What can hang from each mark
fasi: gazof
gidek: fasi mele vobe zezeva
soni: fasi mele
mulam: zezeva
mele: gazof lumo soni
zezeva: gidek lumo
lumo: fasi mele vobe

Each row was made from one small tree. The marks that hang from a mark follow it in brackets, in alphabetical order. Every link used is in the known rows. Write each row's tree.
Known rows
soni{fasi}: [  8.2  -9.9   1.7   3.4   4.4 -14.4   6.8   5.8  22.4  -2.7   2.8  14.0
  -7.4   3.9  -2.9   2.8  -6.0   1.2 -10.7  -3.2  17.0  -0.1 -10.9   2.5
  -0.8]
lumo{fasi mele vobe}: [ 36.6  -2.6   1.9  11.4  12.9 -13.4   3.4 -23.4  47.0 -23.2 -11.9  -7.2
 -16.4  -6.1 -14.3  17.2 -15.6 -24.1  -0.4  14.8  -8.1 -24.3   8.0   9.8
 -11.5]
soni{fasi{gazof}}: [ 12.6  -2.1   4.3  -8.0   8.4 -11.6   2.9   1.4   4.2   4.4   5.2  11.4
 -16.2  -5.8 -12.0   5.8   3.8   1.9  -4.2 -23.4  -3.2   5.1 -14.6   3.9
 -12.9]
zezeva{gidek{fasi{gazof} vobe}}: [ 12.6  16.3  27.8  -3.4   3.1   6.5 -15.2 -34.3   6.6  25.6  -1.7   0.3
 -14.9   0.7 -10.3  -7.9  17.3  -2.0  -7.6   4.6  20.8  13.8  -5.1  17.3
 -17.6]
zezeva{gidek{mele{gazof} vobe} lumo{fasi}}: [  5.0  26.1  25.2  13.9  53.2  12.0  -9.9  -8.0  20.0   8.9  14.0 -27.3
 -24.3  -5.3 -16.8   2.3  22.2   0.8 -12.5  44.2  29.3   0.0  18.7  40.0
   5.5]
soni{fasi{gazof} mele{lumo{vobe}}}: [  6.1  -5.6 -14.8  -3.3  28.2  -8.8   9.8  27.9   4.1  17.8  -4.6   0.1
 -32.1  -9.3 -27.2   9.7  11.3  11.1   2.7 -22.2 -22.8  -1.6  -6.1  11.4
 -16.0]
fasi{gazof}: [  4.1  10.7   3.4 -15.0   5.0   3.6  -4.3  -5.5 -21.7   8.1   3.8  -2.5
 -10.6 -11.1 -11.3   2.0  13.0   2.1   8.4 -26.0 -25.9   6.5  -5.0   1.6
 -15.1]
mele{lumo{fasi{gazof} vobe} soni}: [ 18.2  47.0  -8.2 -14.3   7.4  -3.3   7.0 -24.5  -2.8  -7.3 -11.1  -6.1
 -20.0 -10.5 -38.3  22.0  14.6   7.9  14.3  23.7 -24.1   8.3  14.4   0.9
 -18.1]
gidek{fasi vobe zezeva{lumo}}: [ 25.9  27.7  24.4  12.4   5.7  -9.2   3.8 -34.9   1.9  -7.7  -7.8   4.6
 -21.8 -26.0 -13.6  -9.1  22.4  -3.2 -16.7  16.0  25.8  17.6   2.0   8.5
 -18.3]
zezeva{gidek{mele{soni} vobe}}: [  1.3  37.6  28.1   9.8  30.5   9.1  -3.6 -23.9  23.3  34.0   3.9   3.3
  -7.1   4.7 -12.1  -5.6  19.4   7.0  -6.6  26.7  37.4  12.2  15.1  12.6
  -9.8]
zezeva{gidek lumo{mele{soni} vobe}}: [ 31.4   6.8   5.4  16.1  13.7  10.4  -3.1  -9.7   9.1  14.1 -13.7  -6.9
 -14.5  33.9 -15.5  15.3  -4.8   0.8   4.4  44.6  20.4 -14.7  27.7  27.8
  -2.5]
gidek{fasi mele{gazof lumo} vobe}: [ 17.0  53.9  15.1   2.8  63.8  -3.5   5.6  -7.8  -1.6  -1.1  -7.7 -19.2
 -30.9 -40.7 -20.6 -32.6  46.1  14.0 -12.7  35.2   4.2  15.1  13.4  17.8
 -11.6]
zezeva{gidek lumo{fasi{gazof} mele{soni}}}: [ 26.6  23.2  25.1  18.6  34.5   8.1 -12.3  -7.5   8.3  16.1   4.4 -15.7
 -15.5  24.0 -16.3  17.2   6.9 -10.5  -1.9  27.1   7.4 -10.2  16.8  26.6
  -3.3]
zezeva{lumo}: [  1.5  -2.1  -8.5   2.9   2.8   8.0   4.7   5.7 -17.7  -1.8  -0.8 -11.2
 -10.9   4.0  -4.6   8.0   4.4   3.5  -0.9  18.9  -0.7  -4.1   7.2  14.0
  12.1]
gidek{fasi vobe}: [ 15.9  15.8  14.6  -2.3  -4.4  -2.7   4.3 -41.3   9.3  -1.2 -14.6   4.5
 -17.1 -19.3  -7.6 -15.6  12.6  -1.1 -15.8  15.0  18.8  12.1  -8.6   5.0
  -9.8]
mulam{zezeva{lumo{vobe}}}: [ 10.0 -20.8  -1.3  -0.6  -7.7   1.8   8.4  -4.1 -27.7 -19.5  -1.1  -7.6
 -12.4 -14.0  -6.7  27.2 -20.0   3.9   3.7  -0.7   5.9   8.9   8.9  12.8
 -12.3]
soni{mele}: [ -5.8 -10.6   2.9  12.6  17.0   4.7   1.7  26.1   0.6  18.5  -1.2  -3.0
  -4.0  -4.0  -1.7  -6.2   5.2   1.6  -2.2 -13.5  -4.4  -4.4  -1.1   4.7
  -2.4]
soni{fasi mele{gazof lumo{vobe}}}: [  8.1  -6.9 -12.9   4.7  43.1 -10.0   6.7  45.5  11.2   1.3  -8.9  -8.8
 -25.4  -3.4 -22.2  -5.1   4.4  20.5  -3.2   5.1  -6.3  -4.9   4.3  17.5
  -7.5]
zezeva{lumo{fasi{gazof}}}: [  8.0   7.6   1.5  -2.3   6.4   5.0  -0.5  -7.4 -13.2  -8.5   7.9 -16.4
 -19.9 -10.6 -14.3  17.7   9.7  -6.8   0.1   5.2 -15.8  -2.8   0.2  18.0
   2.9]
zezeva{gidek lumo{fasi mele}}: [ 18.1  -1.8  16.9  28.0  31.5   5.0 -11.8   1.9  27.4   7.8   7.5 -21.0
 -11.3  28.4  -3.1  18.1  -4.2 -16.9  -8.2  34.5  18.2 -20.2  14.8  30.6
  12.4]
zezeva{gidek{vobe}}: [ -8.6   5.5  13.3   1.6   7.5   9.4 -11.0 -22.7  23.5  22.5   1.8  -2.4
  -5.4  16.9  -3.7   3.5  -0.3   3.8  -6.7  17.1  30.0   5.7   3.3  13.8
  -0.9]
mulam{zezeva{lumo}}: [  1.4 -14.6   6.7   5.4   4.2   3.4   5.7   6.7 -31.7 -14.3   7.5  -9.7
  -6.2  -8.8   0.8  21.6 -14.6   3.7  -1.5  -5.2   7.6  12.0   5.2   9.4
  -4.7]
mele{gazof lumo{vobe} soni{fasi}}: [ 25.4  37.7 -11.4 -11.0  33.0  -9.8   9.4  10.4  -4.3 -15.7 -18.8  -3.2
 -18.5   2.6 -34.8  -1.5   7.5  32.8   5.3  41.3  -0.6   8.4  20.8   8.2
 -15.4]
mulam{zezeva}: [  0.8 -13.4  14.0   3.3   3.3  -2.8   1.8   1.0 -17.0 -12.4   6.9  -0.8
   2.8 -12.9   4.3  14.2 -18.8   0.3  -1.0 -18.8   9.0  14.6  -0.6  -2.1
 -14.1]
soni{fasi{gazof} mele{lumo}}: [ -2.8   0.2  -6.6   3.1  40.2  -8.0   6.6  38.5   0.1  23.4   1.9  -2.7
 -26.2  -4.6 -19.6   3.1  16.5  11.2  -2.6 -25.2 -19.7   1.1  -8.9   8.6
  -8.1]

Which tree is each row?
[ 21.4  48.1  42.6   3.8  27.0   6.6  -8.1 -36.0   6.7  35.9   0.8   6.3
 -16.8 -11.8 -18.2 -17.9  35.9   1.1  -6.9  12.2  29.4  19.8   7.4  16.9
 -26.7] : zezeva{gidek{fasi{gazof} mele{soni} vobe}}
[ 51.8  16.5   6.0   5.8  34.3 -12.8   7.7  -5.3  19.9 -15.9 -25.4   4.6
 -17.0   7.0 -24.3  -6.2 -10.6   9.5   0.2  26.3   5.2 -10.9  18.7  10.1
 -24.0] : lumo{mele{gazof soni{fasi}} vobe}
[ -4.4  10.8  -0.2  11.6  54.3   1.0  -4.4  44.1   0.0   1.1   0.9 -28.4
 -14.6  -9.1 -14.6  -6.9  14.7   9.1  -1.4   8.9 -20.3  -6.1   9.3  14.0
   0.2] : soni{mele{gazof lumo{fasi}}}
[ 48.6  29.1  12.2   0.6  15.2  -9.7   3.3 -38.6  23.8 -12.0 -16.4   0.4
 -22.0  -9.8 -31.8  16.0  -2.5 -15.7   7.9   6.6 -21.7 -11.3  10.3   5.0
 -31.0] : lumo{fasi{gazof} mele{soni} vobe}
[ 30.8  -3.8  -7.5  12.4  12.4  -2.6   7.6 -12.4  20.4 -20.5  -9.8 -16.8
 -23.9  -0.1 -15.9  22.1  -8.2 -14.7  -1.4  30.1  -7.8 -22.7  13.8  22.4
   3.6] : zezeva{lumo{fasi mele vobe}}
[ 13.9  44.2  -0.3  -3.0  49.0  -8.7   5.6  23.2 -11.4  -9.1  -9.8  -5.8
 -11.5   7.8 -25.3  -8.3  14.0  33.3  -1.3  36.6   3.2  11.9  16.7   4.4
  -6.0] : mele{gazof lumo soni{fasi}}
[ 17.8   1.7  43.5  10.6  23.5  -0.9 -11.1  -1.6 -17.3  12.4  16.9  -0.9
  -4.7 -21.0   0.8   0.1   7.2  -9.6  -2.4 -22.8  20.2  21.8   3.0  14.3
 -30.4] : mulam{zezeva{gidek{fasi{gazof} mele}}}
[ 21.0  20.9  37.8   8.4  23.7   2.8 -16.2  -3.0   0.9  31.3  12.1  -0.2
  -9.0 -10.5  -4.0 -18.3  31.7 -11.3  -1.9  -6.0  14.6   8.8   4.6  20.7
 -19.4] : zezeva{gidek{fasi{gazof} mele}}
[  1.6   8.1  13.3  18.0  32.2  13.7  -6.9  14.3  -0.7  25.3  14.9 -14.1
 -10.7   9.9  -2.4   2.2  20.0  -1.9  -2.1  26.1  23.6  -3.4  19.3  30.7
   9.3] : zezeva{gidek{mele} lumo}
[ 19.7  27.6  13.5  -6.6   5.3  -8.1   7.6 -11.4  -3.1   8.7  -3.5  20.6
  -8.2   1.2 -20.1   0.6   7.6  10.7  -1.2  -4.5   8.1  13.1  -3.7  -4.4
 -20.0] : mele{soni{fasi{gazof}}}
[  8.1  19.2 -18.3 -14.2   9.4  -5.1   2.0 -12.6   4.8 -12.2  -3.3 -17.0
 -24.4 -17.1 -27.4  24.9   9.1  -1.1  12.5   8.5 -34.6  -0.9   6.4   7.9
  -8.8] : mele{lumo{fasi{gazof} vobe}}
[ 26.2  -6.1 -14.2   8.9  10.3   2.4   9.4  -3.0   1.4  -8.8 -16.6 -12.1
 -21.7   7.8 -12.5  14.3  -6.0  -2.9   2.8  27.1  -9.0 -19.7  17.5  19.8
   2.5] : zezeva{lumo{mele vobe}}
[  8.7  43.8  -3.6  -7.2  25.0  -8.9  10.6   3.7 -10.6   8.8  -5.0   6.3
 -16.2   5.2 -28.1   8.0  17.8  21.6   3.4  12.2  -8.7  14.8   4.7  -3.3
 -11.5] : mele{lumo soni{fasi{gazof}}}
[  0.6  -6.6  31.3  15.0  25.9   0.9  -7.8   7.5  -3.4  10.5  20.1  -3.1
   3.1  -7.4   5.6   9.8  -6.0  -4.7  -2.1 -12.1  28.3  15.2   9.5  10.7
 -17.1] : mulam{zezeva{gidek{mele}}}
[ -0.1   4.3 -10.9   0.9  23.3  -0.2   2.8  16.2   4.1   8.6  -4.1 -16.6
 -24.3 -17.1 -23.2  12.3  11.8   1.1   8.0  -7.8 -32.4  -5.9   3.6  10.6
  -9.4] : soni{mele{lumo{fasi{gazof} vobe}}}
[ 11.9  51.6  29.1  13.0  36.8   4.1  -2.8 -23.6  15.8  31.0  -3.1  -0.6
 -14.8  -3.3 -15.9 -15.6  35.8   6.0  -9.4  40.7  36.3  16.2  16.1  16.2
 -12.1] : zezeva{gidek{fasi mele{lumo soni} vobe}}
[ 23.9 -10.1  -0.6  16.1  13.9   8.8  -6.1  -2.7  14.8  12.0  -9.0 -13.9
 -16.4  29.8  -8.8  17.0  -7.4  -5.3   3.4  34.7  13.0 -20.5  22.4  32.0
   3.5] : zezeva{gidek lumo{mele vobe}}
[ 11.5   7.9  15.7  23.6  34.3   8.1  -7.1 -22.2  37.5   8.8   0.8 -22.6
 -21.7  21.9 -11.5  18.7  -2.2 -11.2 -15.1  43.4  25.5 -14.6  12.1  31.3
  10.4] : zezeva{gidek{vobe} lumo{fasi mele}}
[ -4.8  24.2  26.3  11.5  37.1   3.4   0.6  -9.0  -2.1  15.2   9.0  -5.0
  -6.6  -7.8  -9.7  13.0   2.6  10.1  -4.6  11.2  31.6  24.4  16.5   8.2
 -18.8] : mulam{zezeva{gidek{mele{lumo soni} vobe}}}
[ 31.4  26.5  27.0  22.7  26.1   9.4  -3.7 -28.7   9.6  21.4 -16.8  -6.4
 -19.3  23.9 -12.2  -5.4  12.0  -0.1 -15.4  52.1  38.6  -1.4  16.2  27.2
  -3.2] : zezeva{gidek{fasi vobe} lumo{mele{soni}}}
[ 38.4  68.7  42.6  21.5  35.2  -9.2  12.5 -36.0   1.9   5.6  -5.6  11.7
 -23.4 -41.8 -24.5 -22.6  47.4  -0.1 -16.1  27.5  36.2  26.5  17.2   7.2
 -30.3] : gidek{fasi mele{soni} vobe zezeva{lumo}}
[ 19.0  26.9  16.6  22.4  32.4 -10.6   4.6 -26.6  30.5 -13.9  -0.9  -7.9
 -22.2 -13.0 -18.0  13.1   5.8  -8.8 -14.3  19.3  13.5   0.7   9.5   7.7
 -10.7] : gidek{vobe zezeva{lumo{fasi mele}}}
[ 40.1  42.9  38.3  16.0  35.9 -11.0  -0.8  -1.1 -23.2   5.7  11.8   2.6
 -22.8 -48.4 -15.1 -19.9  51.9 -14.2  -2.6 -17.3  -1.4  17.1   9.9  13.6
 -34.2] : gidek{fasi{gazof} mele zezeva{lumo}}
[  8.7  -8.6  27.3   9.8   4.0   6.3  -3.9 -18.6 -14.9   1.6   4.3  -8.2
 -12.4  -3.5  -2.1  14.9  -7.9   0.8 -11.7  11.9  37.6  19.7   3.8  22.7
 -11.0] : mulam{zezeva{gidek{fasi vobe} lumo}}
[ 17.7  27.7  36.8  10.5  41.4   4.5 -13.3 -14.0  16.0  19.6   3.2  -8.0
 -13.7 -12.3  -7.4 -28.4  28.4   1.5 -13.0  25.5  36.2  10.4  10.5  26.1
 -14.7] : zezeva{gidek{fasi mele{gazof} vobe}}
[ -6.4  -9.7  24.5   5.0   7.3   4.0  -7.0 -16.6   2.2   6.7   8.5  -2.6
  -1.1   0.7   0.7  17.3 -19.0   3.0  -6.4  -5.2  32.3  18.9   2.0   8.1
 -14.8] : mulam{zezeva{gidek{vobe}}}
[  5.5  12.4 -20.1  -5.7   6.8  -7.1   4.9  -9.1  18.1 -17.6  -5.1 -15.1
 -17.5  -9.6 -20.4  23.3   2.0  -3.5   7.2  26.2 -17.6  -5.3   9.5   6.2
   0.4] : mele{lumo{fasi vobe}}
[  0.7  23.1  16.6   9.8  50.5  17.5  -7.4   1.3   1.4  19.9   7.8 -23.6
 -22.6   1.0 -13.0  -6.5  24.4  13.1  -8.6  41.0  28.5   3.0  22.0  37.3
   4.7] : zezeva{gidek{mele{gazof} vobe} lumo}
[ 45.4  11.2   1.1   9.5  11.3 -14.7  14.7 -18.0  31.5  -6.4 -25.2  16.1
 -15.2  10.9 -20.0   6.9 -14.7  -0.5  -0.4  20.5   9.4 -12.4  12.5   2.6
 -19.8] : lumo{mele{soni{fasi}} vobe}
[22.5 13.3 13.3 25.2 26.4 -9.2  0.7 10.3  1.9 -7.6  1.5 -3.5 -8.1  0.6
 -4.6  5.0  6.6 -7.9 -3.1  3.8  3.4 -3.8 15.5  4.7 -9.3] : gidek{zezeva{lumo{mele}}}
[  7.6 -24.4  10.0   4.0  -5.5   7.1  -4.5  -3.6 -16.1  -1.7   6.5  -8.9
  -7.9   3.8  -3.8  30.3 -22.3   0.7   3.5   5.2  22.1   8.4  12.9  22.1
 -11.6] : mulam{zezeva{gidek lumo{vobe}}}
[  7.9  -7.5  34.1   8.0   2.0  -0.4  -8.3 -23.1  -0.6   5.0   4.1   0.9
  -3.8  -7.1   1.6   6.1 -11.6  -2.6 -11.0  -1.6  37.5  22.3  -2.1  11.2
 -20.8] : mulam{zezeva{gidek{fasi vobe}}}
[ 13.5  20.9  25.0  15.7  27.7  11.4  -3.5 -18.4   7.9  25.5   3.4 -10.1
 -24.2  -5.5  -8.8 -10.1  30.7  -2.2 -14.6  38.9  39.0   6.2  12.9  35.1
   1.4] : zezeva{gidek{fasi mele vobe} lumo}
